Each row comes from the steps of one path. Every step used is in the known rows, and no mark comes twice. Write the path behind each row, first mark first.
Known rows
bovun-fuze-kalos-pagal-rador-pemig: 20.8 -21.4 3.4 -20.7 -37.9 24.9 -29.8 -24.0 -20.1 -22.0 -45.2 14.7 -42.3
 4.1 -46.7 -3.8 -0.7 -24.0 -16.3 -1.5 -16.9 16.9 -31.3 -11.4 -9.9 -27.1
 32.8 32.0 2.1
guza-pemig-kalos-fuze: 12.8 -5.5 -25.2 10.6 -13.0 41.7 -15.7 -44.5 21.8 17.6 -38.5 -24.0 29.5
 -4.0 -23.0 0.9 14.7 -29.9 -37.6 30.6 -22.2 -16.0 -30.7 -30.3 2.4 13.2
 -31.7 48.8 -33.0
rador-pemig: 17.4 -32.3 -17.9 -17.4 1.8 29.3 -23.5 -44.1 4.5 -5.3 -21.9 23.4 -0.4
 -8.4 -37.6 26.5 16.1 -88.2 -22.0 34.5 -25.6 -6.3 -15.6 -55.0 12.0 -13.5
 -48.6 27.8 -25.8
guza-pemig-rador: 10.0 -46.1 -13.3 -12.0 5.5 21.5 -11.2 -11.5 11.1 9.6 -33.2 1.8 25.3
 -17.9 -55.9 -14.3 2.3 -43.9 -15.9 18.5 -25.3 -6.3 -2.2 -11.8 -12.4 -6.3
 -68.4 37.7 -9.2
bovun-fuze: 25.4 -8.5 -9.4 -15.8 -24.5 30.1 -26.0 -26.4 1.2 17.7 -39.7 2.5 26.1 5.5
 -32.4 -34.1 -0.1 -65.8 -16.0 2.7 -23.2 1.8 -0.8 -14.9 2.7 -31.9 -4.3
 20.7 -22.9
pagal-rador-pemig-dufiz: 40.5 -48.4 35.3 -29.1 -12.5 20.1 -18.8 -6.3 0.6 -26.4 -22.3 46.4 -59.7
 4.7 -39.0 21.1 -1.5 -69.1 -14.6 59.0 -2.9 4.7 -33.3 -38.1 0.7 -11.2
 -41.0 42.2 -6.7
bovun-fuze-guza: 18.2 -7.1 -11.4 -11.2 -65.2 49.0 -45.6 -27.9 3.1 35.4 -31.8 14.8 42.2
 6.9 -28.6 -43.7 30.1 -66.9 -8.9 -19.1 -32.3 -5.8 -20.1 -13.5 0.3 -53.4
 9.5 39.9 -25.2
bovun-fuze-kalos: 10.0 -7.4 -16.9 -9.8 -42.7 25.3 -43.0 -22.9 13.7 26.6 -45.7 -8.0 46.2
 4.9 -35.6 -28.9 17.4 -52.1 -23.9 0.2 -27.0 16.6 -17.8 14.3 -5.5 -48.3
 41.2 19.1 -6.7
guza-pemig: 2.4 -28.4 -24.0 -1.9 2.4 16.8 -22.2 -39.6 9.2 24.5 -39.6 -8.0 28.5 -13.3
 -47.1 13.8 1.5 -55.2 -21.4 13.2 -47.3 -12.0 -4.1 -32.3 -6.2 -3.0 -60.7
 42.2 -22.7
pagal-kalos-pemig-dufiz: 11.0 3.2 30.9 4.7 -32.4 39.6 -19.9 -14.9 19.9 -32.3 -31.3 36.8 -44.6 4.9
 -1.3 16.4 0.2 -35.6 -15.4 31.9 -5.0 -7.8 -52.9 -13.3 37.0 -23.6 -22.5
 66.3 -31.6
kalos-pemig: -3.6 12.6 -28.6 -5.6 -11.6 30.3 -31.0 -28.8 6.5 -3.5 -21.2 7.8 7.2 -8.8
 -27.9 11.1 -4.2 -30.4 -19.3 17.3 -36.9 -32.2 -12.6 -48.3 34.9 -17.6
 -41.3 51.6 -47.4
rador-pemig-kalos: 24.0 -36.7 -17.7 -18.8 -8.3 40.9 -17.3 -41.1 29.5 -12.1 -12.1 32.4 -2.7
 -1.8 -31.2 18.7 27.0 -80.8 -29.7 46.0 -3.7 28.6 -42.2 -30.5 19.8 -15.2
 -12.2 33.4 -13.5
pagal-rador-pemig-kalos: 43.6 -46.2 5.3 -40.7 -8.1 35.4 -5.0 -22.7 15.4 -5.4 -12.1 47.0 -44.1 3.9
 -52.3 21.4 -0.9 -59.0 -25.4 54.5 -1.3 38.4 -31.1 -16.2 3.2 -15.3 -15.3
 40.6 -4.9
fuze-guza: -3.8 -14.4 -19.7 -17.1 -56.9 47.2 -44.5 -30.0 16.5 39.5 -8.3 29.6 36.2
 -8.6 -41.8 -5.8 33.3 -67.2 -13.8 -0.3 -47.4 -24.0 -31.6 -11.4 13.6
 -41.6 -20.9 46.8 -23.0
taniz-pemig: 12.6 -16.4 -14.9 -8.4 5.4 21.9 -12.2 -42.4 0.5 3.2 -8.3 0.3 4.3 -20.9
 -36.5 -13.9 -7.2 -83.6 -28.0 37.5 -18.0 -30.5 16.9 1.0 1.8 -8.1 -37.0
 27.7 -17.3
pagal-rador-pemig: 35.9 -40.2 5.4 -38.4 -0.1 25.0 -13.0 -25.6 -10.3 0.9 -23.1 38.8 -40.2
 -3.9 -59.5 27.5 -12.9 -64.9 -18.1 45.3 -20.7 4.1 -6.6 -40.1 -5.1 -13.6
 -51.9 34.1 -17.9
fuze-kalos-pagal-rador-pemig-dufiz: 5.8 -35.0 24.2 -18.1 -42.6 22.7 -33.6 -5.2 4.0 -43.9 -21.2 33.3 -72.6
 -5.2 -41.3 24.2 17.6 -27.0 -19.3 27.3 -13.7 3.4 -71.7 -5.9 6.7 -13.0
 14.3 47.5 14.6
pagal-rador: 22.1 -19.9 3.4 -42.3 -19.2 27.1 -13.9 -10.9 -0.2 30.9 -16.8 30.0 -21.6
 -5.2 -64.9 5.0 -24.1 -41.6 -16.1 31.9 -34.3 -5.4 -0.7 2.3 0.6 -21.1
 -39.4 35.5 -13.5
kalos-pagal: -16.3 -0.4 -19.6 -13.5 -28.7 38.8 -21.9 -28.7 8.0 1.1 -6.2 14.2 -7.6
 -17.0 -37.9 5.7 2.5 -37.9 -15.6 -9.5 -43.2 -35.0 -30.4 -12.4 33.2 -10.2
 -29.6 31.4 -14.7
dufiz-pemig: 15.2 -8.9 -8.4 -21.6 7.2 37.6 -26.9 -61.8 0.0 16.6 -39.3 9.2 18.2 -9.5
 -39.0 -8.2 2.3 -72.9 -0.2 26.0 -14.3 -19.2 -2.2 -29.0 9.3 -31.6 -40.3
 43.0 -28.7
pemig-kalos-fuze: 16.6 10.1 -19.2 -9.2 -34.7 54.2 -18.2 -32.4 30.1 17.9 -13.9 -1.3 20.3
 -1.5 -18.5 -10.6 19.2 -40.6 -35.9 37.0 -12.9 -16.1 -35.6 -14.3 24.7
 -2.3 -8.9 32.5 -33.6
bovun-fuze-guza-pemig-taniz: 20.8 -37.5 -16.4 6.6 -47.9 29.2 -35.5 -18.0 10.4 8.6 -47.6 14.7 32.1 5.2
 -22.5 -41.4 23.3 -53.5 -1.8 -20.8 -15.3 12.6 -13.9 -23.9 -8.9 -26.5
 -1.6 65.1 -19.2

Write each row's path
10.8 -11.4 1.9 -38.5 -39.2 45.2 -3.5 -6.2 16.5 1.2 1.5 39.1 -53.1 -4.8
 -53.0 -1.5 -11.3 -7.9 -19.7 12.1 -17.0 9.9 -44.9 29.4 24.1 -9.2 2.6
 45.0 7.2 -> pemig-kalos-pagal-rador
-9.8 -6.0 -19.4 -16.7 -37.4 49.2 -15.2 -24.2 32.4 -4.8 3.7 24.4 -12.5
 -10.5 -31.0 -3.3 15.2 -31.6 -25.4 -0.7 -22.5 -2.7 -56.1 10.4 43.0 -10.8
 4.8 38.2 -2.3 -> pemig-kalos-pagal
-19.5 -22.1 -26.8 5.2 -57.4 52.2 -31.1 -38.2 25.6 11.6 -14.2 14.4 12.2
 -12.9 -35.2 -1.9 43.2 -23.3 -17.5 -28.5 -39.2 -7.8 -72.0 -4.3 19.0
 -13.4 -3.7 72.9 -5.7 -> fuze-guza-pemig-kalos-pagal
0.4 -26.6 -4.0 -26.8 -31.2 26.6 -28.0 -25.6 -6.1 -15.9 -22.7 26.2 -50.6
 -11.1 -58.8 33.3 3.9 -22.6 -24.1 15.7 -32.1 0.7 -46.7 -10.1 4.8 -17.6
 2.5 39.8 4.2 -> fuze-kalos-pagal-rador-pemig
0.7 -7.7 -13.4 -3.9 -16.3 39.3 -1.2 -41.5 17.6 -28.1 9.7 8.2 -28.2 -20.3
 -24.5 -21.3 7.4 -49.6 -29.6 17.5 -2.9 -14.3 -24.7 25.8 28.4 2.5 2.3
 39.4 1.1 -> taniz-pemig-kalos-pagal
-0.9 -4.2 -26.8 16.0 -43.8 46.9 -42.1 -49.5 0.2 36.4 -38.9 -20.2 51.1
 -10.2 -28.4 -0.9 31.5 -38.0 -22.4 -0.9 -52.9 -56.8 -24.8 -53.8 -8.1
 -4.5 -51.8 61.1 -48.8 -> kalos-fuze-guza-pemig
-11.2 -7.2 -26.5 -10.7 -29.6 30.3 -36.4 0.4 19.7 -11.5 -22.5 5.0 23.1
 -13.9 -40.7 -12.0 14.5 -2.0 -24.3 21.5 -20.9 -4.9 -30.9 2.8 19.4 -32.6
 -0.8 47.5 -17.4 -> fuze-kalos-pemig-rador
17.4 5.6 -17.1 6.2 -53.7 61.5 -25.0 -48.4 14.7 8.5 0.2 -3.9 20.8 -7.9
 -10.8 -36.6 37.8 -59.4 -37.7 35.3 -3.5 -37.6 -27.8 3.8 8.1 -11.1 4.1
 53.3 -30.8 -> taniz-pemig-kalos-fuze-guza
20.0 -36.5 -3.1 -16.8 6.4 24.0 -0.2 -14.3 3.2 -14.5 -2.8 11.3 -1.7 -25.2
 -44.6 -40.3 -5.5 -71.8 -19.9 43.9 1.0 -19.9 21.4 22.0 -3.3 -8.2 -44.5
 23.3 -5.6 -> taniz-pemig-rador
19.2 -23.2 -9.2 -22.6 2.1 30.8 -21.7 -37.8 12.8 -8.7 -32.2 32.2 0.6 -6.9
 -26.6 -18.0 -4.9 -66.8 9.5 31.8 13.1 0.4 -0.8 -19.5 23.2 -23.8 -26.2
 54.1 -23.0 -> dufiz-pemig-taniz
-31.0 0.6 -25.3 -8.0 -47.8 32.2 -38.3 -24.0 21.8 7.7 -15.2 2.2 11.7
 -20.2 -43.1 8.4 23.2 -24.4 -27.5 -10.9 -46.9 -18.8 -48.0 16.7 26.8
 -25.2 15.0 32.5 0.6 -> fuze-kalos-pagal
-11.1 -6.5 -5.0 -31.9 -50.5 29.1 -29.0 -7.5 5.2 16.0 -15.2 19.0 -29.6
 -14.8 -62.6 9.2 -7.6 0.2 -23.5 -1.0 -44.7 -8.8 -41.1 34.8 11.5 -22.4
 14.9 38.7 10.3 -> fuze-kalos-pagal-rador
12.6 -12.3 10.2 -14.4 -19.4 47.3 -3.6 -4.2 10.2 -20.0 -27.3 40.0 -30.2
 -6.7 -28.2 -0.9 -12.9 -18.3 -15.5 26.7 -0.5 3.2 -22.5 3.9 28.3 -26.6
 -42.5 55.6 -32.0 -> pagal-kalos-pemig-rador
2.6 -35.7 -25.9 -0.1 -44.6 46.3 -33.9 -38.0 34.0 34.6 -20.8 13.9 43.1
 -4.6 -38.9 -0.6 43.6 -50.4 -23.7 -0.4 -32.9 9.3 -52.3 -3.8 1.6 -22.8
 -10.1 67.2 -10.5 -> fuze-guza-pemig-kalos
18.1 10.8 -14.0 -7.8 -52.6 80.1 -41.6 -69.2 15.1 22.5 -31.9 5.7 35.4 1.5
 -13.3 -30.1 43.2 -47.7 -9.9 21.3 1.7 -28.2 -49.0 -25.0 16.4 -31.6 4.9
 69.0 -45.7 -> dufiz-pemig-kalos-fuze-guza
19.6 -14.1 8.7 -25.5 -18.9 35.4 10.2 -22.0 2.2 -18.8 8.4 24.2 -68.9
 -13.8 -46.1 -18.3 -22.2 -26.3 -24.2 29.6 1.4 -6.8 -15.8 43.5 12.7 3.8
 -0.4 44.3 10.7 -> taniz-pemig-kalos-pagal-rador
4.6 -24.6 -17.7 -12.7 -17.9 46.6 -12.9 -40.8 23.4 -33.4 -2.6 31.6 -33.5
 -7.1 -25.9 19.8 29.5 -53.0 -25.6 15.4 -10.1 9.2 -62.0 -31.2 39.1 -4.6
 -7.4 38.0 -9.2 -> rador-pemig-kalos-pagal
0.8 1.2 -28.1 -5.7 -13.2 26.5 -24.2 -6.4 20.2 -30.0 -12.9 28.6 -12.8
 -6.6 -15.5 2.3 -10.5 -23.7 -9.4 22.5 -10.8 -12.3 -13.8 -41.3 47.2 -12.2
 -27.8 61.0 -38.3 -> kalos-pemig-taniz
21.6 -12.8 -20.2 -2.3 -55.5 70.0 -37.8 -50.7 20.2 3.4 -12.1 18.7 16.4
 2.1 -11.9 2.8 59.4 -62.9 -32.2 31.9 -10.8 -14.1 -62.9 -53.0 16.0 -15.9
 -5.9 53.1 -42.7 -> rador-pemig-kalos-fuze-guza
22.3 -32.5 -0.1 -32.8 8.0 41.8 -17.1 -33.4 1.4 0.5 -32.7 20.3 15.2 -14.2
 -46.7 -35.7 2.4 -60.3 4.7 32.0 7.4 -8.4 -0.3 -13.1 2.8 -31.5 -48.3 39.3
 -17.3 -> dufiz-pemig-rador
2.5 5.0 2.7 5.6 -23.5 27.6 -35.8 -11.6 16.6 -29.9 -19.3 16.4 -14.1 -1.4
 -7.9 2.3 7.4 -34.0 -17.1 30.7 -19.5 -32.0 -40.1 -46.8 38.4 -16.7 -28.4
 58.4 -35.0 -> kalos-pemig-dufiz
22.2 -38.0 33.3 -22.7 -25.6 27.1 -15.7 -8.0 -10.2 -51.0 -14.8 45.4 -89.4
 -3.6 -34.4 20.5 0.3 -41.9 -10.1 29.1 -11.3 -16.2 -53.1 -37.1 14.1 0.4
 -31.7 46.5 -1.0 -> kalos-pagal-rador-pemig-dufiz
13.9 -26.6 13.5 5.4 -54.6 63.0 -16.4 -25.4 6.0 19.8 -47.9 12.8 13.0 -8.6
 -28.4 -13.5 22.9 -28.8 -18.2 8.0 -17.8 -20.8 -35.4 -2.8 -13.4 -14.4
 -55.5 65.7 -35.7 -> pagal-kalos-fuze-guza-pemig-rador
-6.4 -28.9 -25.1 2.5 -35.8 33.2 -40.6 -41.0 9.8 41.0 -31.5 6.4 43.6
 -12.9 -46.8 5.4 29.2 -55.4 -14.9 -9.2 -55.0 -20.4 -28.1 -27.7 -5.4
 -23.6 -47.2 62.0 -23.0 -> fuze-guza-pemig
26.3 13.0 -10.0 -10.4 -12.4 62.2 -22.9 -66.8 13.0 8.7 -36.4 -6.3 18.9
 -0.4 -13.4 -21.7 15.1 -44.8 -15.7 44.6 10.3 -18.3 -27.3 -29.0 18.4
 -13.7 -9.7 49.4 -42.5 -> dufiz-pemig-kalos-fuze
